Every row comes from one small tree of marks. The marks that hang from a mark follow it in brackets, in alphabetical order. Every link used is in the known rows. Which tree was each row made from?
Known rows:
B[S Y]: [-0.11,  0.03,  0.02, -0.02, -0.02, -0.13, -0.28, -0.10,  0.06,  0.16,
 -0.37,  0.04,  0.04, -0.29,  0.12, -0.11, -0.16,  0.20,  0.06]
S[B[Q Y[C R]]]: [-0.03, -0.06, -0.02,  0.02,  0.03,  0.28, -0.21, -0.18,  0.09, -0.14,
 -0.24, -0.02,  0.16, -0.25,  0.04,  0.00,  0.02,  0.03, -0.05]
S[B]: [-0.12, -0.21, -0.08,  0.07,  0.09, -0.13, -0.17, -0.22, -0.07, -0.01,
 -0.08, -0.18,  0.14, -0.02, -0.13, -0.07, -0.01,  0.15, -0.32]
J[Q S[B] Y[R]]: [ 0.17,  0.00,  0.02,  0.02, -0.02, -0.08,  0.26,  0.38,  0.03, -0.22,
  0.16, -0.34, -0.26,  0.20, -0.08,  0.13,  0.11, -0.16, -0.20]
J[Q S Y[N R]]: [ 0.28,  0.25,  0.13, -0.04, -0.16, -0.08,  0.40,  0.33,  0.09,  0.00,
  0.18, -0.23, -0.27,  0.24, -0.12,  0.21, -0.03, -0.25,  0.15]
J[Q S Y[C R]]: [ 0.23,  0.28,  0.13,  0.03, -0.09, -0.25,  0.41,  0.31,  0.05, -0.19,
  0.17,  0.01, -0.36,  0.47, -0.03,  0.24, -0.10, -0.08,  0.00]
J[Y[N]]: [-0.20,  0.17,  0.13,  0.01, -0.01, -0.18,  0.04, -0.11, -0.02,  0.14,
  0.08,  0.01,  0.01,  0.03, -0.27,  0.08, -0.04, -0.05,  0.23]
X[J[Y]]: [-0.06,  0.02, -0.03,  0.00,  0.14, -0.11, -0.09, -0.22, -0.17,  0.16,
  0.09,  0.04, -0.05,  0.25, -0.07, -0.09, -0.01,  0.14, -0.05]
X[J[Y[R]]]: [ 0.24,  0.03, -0.04, -0.04,  0.09,  0.00, -0.06, -0.29, -0.08,  0.21,
 -0.08, -0.23, -0.09,  0.23, -0.05, -0.01, -0.07,  0.10, -0.07]
J[Q S[B] Y[C]]: [-0.10, -0.01,  0.07,  0.12,  0.02, -0.31,  0.35,  0.49, -0.07, -0.39,
  0.42,  0.15, -0.24,  0.37, -0.08,  0.17,  0.14, -0.14, -0.10]
X[J[Q S[B[Y]]]]: [ 0.30, -0.25, -0.11, -0.02,  0.01,  0.16, -0.03,  0.31, -0.13, -0.11,
  0.30,  0.05,  0.03,  0.12,  0.20, -0.28,  0.25, -0.10, -0.26]
J[Y[N R]]: [ 0.10,  0.18,  0.11, -0.03, -0.06, -0.10,  0.06, -0.17,  0.07,  0.19,
 -0.09, -0.27, -0.03,  0.01, -0.26,  0.16, -0.12, -0.09,  0.21]
B[Q S Y]: [-0.33,  0.11, -0.01, -0.04,  0.02,  0.16, -0.29, -0.08,  0.11,  0.10,
 -0.47,  0.12,  0.03, -0.44,  0.19, -0.07, -0.11,  0.20,  0.08]
C[Y]: [ 0.10,  0.01,  0.01,  0.03, -0.01, -0.14,  0.03, -0.61,  0.00,  0.09,
  0.04,  0.12,  0.18,  0.01, -0.11, -0.10, -0.17,  0.34, -0.23]
B[Y[N R]]: [ 0.27,  0.11,  0.08, -0.07, -0.14,  0.13, -0.18, -0.27,  0.12,  0.27,
 -0.22, -0.18,  0.19, -0.22, -0.08, -0.07, -0.14, -0.05,  0.20]
J[Q]: [ 0.01,  0.26,  0.07,  0.05, -0.05, -0.15, -0.11, -0.03, -0.06,  0.06,
 -0.03,  0.12, -0.10,  0.18, -0.04, -0.07, -0.12,  0.17, -0.20]
X[J[Y[N R]]]: [ 0.31,  0.00, -0.02, -0.06,  0.01,  0.05,  0.03, -0.22, -0.05,  0.27,
  0.03, -0.30, -0.02,  0.12, -0.13,  0.08, -0.04, -0.08,  0.18]
X[J[S]]: [ 0.24, -0.19, -0.18, -0.02,  0.06, -0.05,  0.10, -0.18, -0.11,  0.11,
  0.09, -0.13,  0.00,  0.42,  0.13, -0.13, -0.07,  0.12, -0.32]
S[B[Q Y[N R]]]: [ 0.01, -0.08, -0.02, -0.06, -0.06,  0.45, -0.23, -0.15,  0.13,  0.04,
 -0.23, -0.24,  0.25, -0.49, -0.04, -0.03,  0.10, -0.14,  0.07]
C[Y[N R]]: [ 0.48, -0.01,  0.01, -0.04, -0.14, -0.01,  0.13, -0.60,  0.12,  0.20,
 -0.02, -0.21,  0.19, -0.12, -0.16,  0.07, -0.20,  0.11, -0.01]

Write each row's tree:
[-0.05, -0.33, -0.20, -0.04,  0.13,  0.42, -0.08,  0.01, -0.06, -0.10,
  0.07, -0.04,  0.18, -0.06,  0.22, -0.26,  0.24, -0.04, -0.26]
X[J[S[B[Q Y]]]]
[-0.04,  0.11, -0.03, -0.09, -0.03,  0.27, -0.28, -0.16,  0.19,  0.14,
 -0.64, -0.17, -0.02, -0.45,  0.20,  0.01, -0.17,  0.17,  0.07]
B[Q S Y[R]]
[-0.01,  0.23,  0.07, -0.02, -0.03,  0.23, -0.17, -0.31,  0.12,  0.02,
 -0.32,  0.12,  0.08, -0.12,  0.08, -0.01, -0.16,  0.12,  0.09]
B[Q Y[C R]]
[-0.27,  0.08,  0.01, -0.07, -0.07,  0.22, -0.20,  0.00,  0.14,  0.15,
 -0.38,  0.09,  0.10, -0.53,  0.12,  0.02, -0.08,  0.01,  0.30]
B[Q S Y[N]]
[ 0.02, -0.36, -0.14,  0.07,  0.17, -0.24,  0.26,  0.14, -0.17, -0.23,
  0.41,  0.01, -0.05,  0.44, -0.01,  0.07,  0.17, -0.08, -0.13]
X[J[S[B] Y[C]]]
[-0.26,  0.06,  0.04, -0.02, -0.08,  0.08, -0.10,  0.04,  0.11,  0.03,
 -0.26,  0.29,  0.07, -0.40,  0.13,  0.15, -0.12, -0.01,  0.40]
B[Q S Y[C N]]
[ 0.32, -0.30, -0.20,  0.03,  0.06,  0.01,  0.10,  0.25, -0.17, -0.14,
  0.30, -0.12, -0.08,  0.34,  0.13, -0.11,  0.17, -0.05, -0.43]
X[J[Q S[B]]]
[ 0.04,  0.20,  0.04,  0.01,  0.06, -0.08, -0.07,  0.10, -0.18,  0.06,
  0.22,  0.18, -0.20,  0.29, -0.02, -0.08,  0.06,  0.08, -0.04]
X[J[Q Y]]
[-0.19, -0.20, -0.05, -0.04, -0.02,  0.35,  0.06,  0.11,  0.09, -0.10,
  0.05, -0.05,  0.23, -0.27,  0.02, -0.08,  0.21, -0.22,  0.03]
J[S[B[Q Y[N]]]]
[-0.10,  0.04,  0.04,  0.03, -0.03, -0.26, -0.19, -0.05,  0.04,  0.04,
 -0.26,  0.26,  0.02, -0.15,  0.13,  0.02, -0.21,  0.19,  0.17]
B[S Y[C]]
[ 0.13,  0.11, -0.01,  0.00,  0.03, -0.10,  0.25,  0.29, -0.15, -0.04,
  0.35,  0.10, -0.26,  0.48,  0.07, -0.05,  0.10, -0.05, -0.11]
X[J[Q S Y]]
[-0.29, -0.11,  0.00, -0.01,  0.01,  0.36, -0.24, -0.08,  0.04,  0.00,
 -0.06,  0.02,  0.30, -0.46, -0.07, -0.11,  0.18, -0.11,  0.10]
S[B[Q Y[N]]]
[ 0.03, -0.28, -0.03, -0.02, -0.07,  0.04,  0.08,  0.12,  0.04, -0.03,
  0.16, -0.14,  0.24, -0.13, -0.06, -0.11,  0.15, -0.22,  0.01]
J[S[B[Y[N]]]]
[-0.44, -0.11, -0.05,  0.04,  0.16,  0.08,  0.20,  0.14,  0.02, -0.25,
  0.10, -0.13, -0.05,  0.05, -0.08,  0.07,  0.19, -0.06, -0.20]
J[S[B[Q]] Y]
[-0.09, -0.15,  0.03,  0.08,  0.04, -0.13, -0.23, -0.12, -0.04, -0.11,
  0.02,  0.19,  0.22, -0.09, -0.03, -0.12,  0.04,  0.07, -0.06]
S[B[Y[C]]]
[-0.32,  0.11,  0.02,  0.01,  0.01,  0.04, -0.18, -0.04,  0.09, -0.02,
 -0.37,  0.31,  0.01, -0.29,  0.20,  0.06, -0.15,  0.20,  0.16]
B[Q S Y[C]]
[-0.22, -0.28, -0.18,  0.00,  0.22,  0.20,  0.15,  0.09, -0.11, -0.18,
  0.21, -0.13, -0.04,  0.16,  0.05, -0.01,  0.27, -0.07, -0.24]
X[J[S[B[Q]] Y]]
[ 0.07,  0.20,  0.07,  0.06,  0.06, -0.21,  0.03,  0.13, -0.21, -0.05,
  0.32,  0.39, -0.24,  0.43,  0.00,  0.05,  0.01,  0.07,  0.04]
X[J[Q Y[C]]]
[-0.03,  0.00,  0.03, -0.05, -0.11, -0.09, -0.19, -0.02,  0.09,  0.23,
 -0.27,  0.01,  0.11, -0.38,  0.05, -0.01, -0.14,  0.01,  0.30]
B[S Y[N]]
[-0.05, -0.05,  0.06,  0.04, -0.04, -0.14,  0.34,  0.52, -0.03, -0.20,
  0.42, -0.09, -0.13,  0.12, -0.18,  0.14,  0.22, -0.31,  0.02]
J[Q S[B] Y[N]]
[-0.07,  0.28,  0.15,  0.08, -0.03, -0.36,  0.38,  0.38, -0.04, -0.24,
  0.34,  0.29, -0.31,  0.49, -0.04,  0.16, -0.04, -0.05,  0.01]
J[Q S Y[C]]
[-0.01,  0.01,  0.06,  0.00, -0.12, -0.22, -0.09,  0.03,  0.07,  0.10,
 -0.17,  0.23,  0.08, -0.24,  0.06,  0.11, -0.18, -0.01,  0.38]
B[S Y[C N]]
